Every row comes from one small tree of marks. Brackets hold a mark, then the marks that hang from it, in the order of their numbers. Every link used is in the known rows. Which tree was each row made from?
(in the rows, 128 means zero)
Known rows:
(k101 k771 k936): [123 113 120 127 127 124 108 129 100 137 138 109 130 134 133  41 126 156
 103 116 112 114 132 122]
(k769 k972): [136 135 118 151 124 131  90 135 111 119 117 129 107 124 144 130 101 129
 140 137 127 117 130 147]
(k320 k101 k933 k972): [100 138 138 131 107 133  95  18 167 157 103 171  92 161 140 230 104 122
 123 120 142  85 136 132]
(k771 (k101 (k936 k933))): [135 116 105 101 122 126 116 197 124 120 141 108 138 136 122  80 105 145
 121 132 113 122 127 110]
(k320 (k101 k771 k936)): [101 122 117 118 121 129  95  85  98 148 131 113 113 157 127  89 132 157
  97 121 111 102 135 115]
(k972 k320 k936): [117 125 158 122 146 127 100 158 108 112 128 165 110  78 146 144 116 115
 119 125 150 143 136 109]
(k771 k101 k972): [140 139 104 123 124 146 138 177 136 124 135 111 126 101 109 134 140 130
 144 138 120 140 128 118]
(k972 (k320 k101 (k933 k771)) k936): [ 93 138 165 131 139 114  87  22 151 132 111 148  76 106 157 208 135 109
 104 115 156 104 154 124]
(k972 (k936 k101)): [118 130 146 146 139 131 116 167  92 116 130 151 120  95 123 140 126 118
 108 139 125 118 133 111]
(k936 (k933 (k769 k101) (k771 k972))): [138 128 155 139 123 117 125 147 188 116 114  80 120 139 107 110 121 108
 140 141 121 109 142 154]
(k320 (k101 k771) k933 (k972 k936)): [ 92 145 149 148 121 133  92  49 156 144 112 178  75 130 142 186  74 126
  95 113 142  70 145 122]
(k320 k101 (k933 k769)): [118 152 143 123 109 130  93   4 170 147 102 120 101 183 122 214 147 110
 131 119 136 104 146 136]
(k972 (k936 (k101 (k771 k933)))): [143 146 126 157 143 122 124 202  90 117 141 127 112 106 127  79 103 137
 106 112 110 116 134 113]
(k101 k771 (k936 k933 k972)): [141  90 148 120 124 111 111 190 113 111 157 149 151 111 120  54  84 145
  96 132  99 104 135 121]
(k972 k320 (k936 (k101 k771))): [119 123 163 132 146 119  79 136  77 111 149 151 101  76 132 114 140 136
  99 119 118 130 139  98]
(k769 (k101 (k771 (k933 k936))) (k972 k320)): [135 137 104 151 130 113 109 190  97 124 100  76  57 153 162  87 103 134
 141 119 124 114 133 154]
(k320 (k933 k769)): [139 143 145 132 117 125 105  46 171 135 109 116 118 160 129 166 142 110
 138 114 137 116 143 142]
(k769 k101): [117 122 124 132 122 128 136 136 121 130 114 106 107 154 132 153 127 131
 135 130 127 113 123 130]
(k769 k101 k972): [125 129 114 153 117 131  98 142 104 121 102 108  84 152 147 155  99 131
 148 140 126 101 124 149]
(k936 (k101 k771) k933 (k972 k320)): [147  96 180 113 131 100  81 153  97  97 173 168 132  83 113 127 126 138
 108 129  90 125 136 105]
(k320 (k101 k771 k936) k972): [ 93 120 129 125 112 137  91  83 118 161 124 146 116 154 128  95 110 152
  96 124 118  87 132 119]
(k101 (k771 (k933 k936))): [138 144 100 145 136 117 170 192 132 134 121  81 110 150 129  42 115 130
 117 114 117 120 134 145]
(k771 k101 k933): [155 154  87 124 127 133 157 201 131 130 134  93 127 138 122 112 125 134
 145 115 119 139 122 118]

Which tree is each row?
[131 139 172 145 140 114 125 161 182 105 125 118 135 107 115  84 101  96
 110 135 135 110 148 143] -> (k972 (k936 (k933 k769 k771)))
[148 131 175 142 129 102  40 101 134 106 131 110 114 113 127 115 144 113
 133 138 111 122 146 149] -> (k936 k101 (k933 (k769 (k972 k320)) k771))
[132 114 114  96 129 142  94 176 100 130 137 120 126  89 131 106 155 141
 138 131 128 157 132 102] -> (k771 (k101 k936) (k972 k320))
[140 103 171 142 130 102 135 157 136 106 155 142 155  93 101 122 133 116
 104 148  95 103 136 133] -> (k936 k101 (k933 k771) k972)
[128 138 135 174 136 129  73 161  72 106 132 137  90  90 135  99  95 137
 107 136 109  97 138 129] -> (k769 (k972 (k936 (k101 k771))))
[156 165 129 169 131 139  98 214 124 113 101 125 110 123 141 104  74 102
 146 129 142 123 140 152] -> (k771 (k933 (k769 (k972 k936))))
[127  99 153 128 111 135 135 163 115 135 112 113 149 155 110 116 148 114
 128 147 118 107 130 135] -> (k933 (k769 (k101 (k936 k972))))
[138 104 174 123 124 113  86  72 106 120 139 176 119  97 134 222 160 118
 124 125 119 123 138 115] -> (k936 k101 (k972 (k320 k933)))
[132 117 190  94 117 118  81 112 147 113 138 169 133 126 104 196 130 102
 129 143 122 130 142 118] -> (k936 (k933 k769) (k972 (k320 k101)))
[106 135 160 166 133 123 128  81 184 137 106 161 106  99 151 151  91 104
 104 119 155  80 145 146] -> (k320 (k933 k771) (k972 k936))
[135 134 139 153 135 125  78 212 120  90 120 164  97  95 149 126  33 117
 124 144 136 105 138 140] -> (k769 (k972 (k936 k933)))
[145 127 102 133 130 121 121 179 101 138 134  99 129 144 142  24 106 157
 115 101 113 122 130 125] -> (k101 (k771 k933) k936)
[112 134 152 152 126 135 111 107 161 133 105 188 100 109 153 182  71 108
 115 120 157  91 139 131] -> (k320 k933 (k972 k936))
[135 131 143 158 134 122  64 205  92  90 126 165  99  94 138 139  57 121
 118 149 119 101 137 130] -> (k769 (k972 (k936 k101 k933)))
[149 126 134 139 117 119  48 152 122 114 127 104 120 151 132  30  80 142
 121 129 106 102 143 148] -> (k101 k771 (k936 (k933 (k769 k972))))
[119 107 170 121 122 125 152 159 134 126 103 108 119 142 112 154 174  87
 135 152 131 126 136 142] -> (k933 (k769 k101) (k936 (k972 k320)))
[110 158 125 151 109 132  91  38 160 143  72  98  71 192 135 193 129  95
 134 141 139  86 152 170] -> (k320 k101 (k933 (k769 k972) k936))
[135 128 156 121 123 128  85 115 133 124 125  96  97 126 118 119 156 129
 145 121 122 137 140 126] -> (k933 (k769 (k101 (k771 (k972 k320)))))
[139 128 147 116 126 117 110 132 106 128 148 152 113 116 126 150 127 136
 121 112 112 130 135 111] -> (k936 (k972 (k320 (k101 (k771 k933)))))
[139 147 115 128 117 139  96 140 125 149 119  94 123 159 112  65 126 139
 128 116 114 122 145 129] -> (k320 (k101 (k771 (k933 k769) k972) k936))
[128 110 148 115 121 131  72 128 108 134 121  91 107 134 127  76 156 140
 135 121 122 132 140 122] -> (k933 (k769 (k101 (k771 (k972 k320)) k936)))
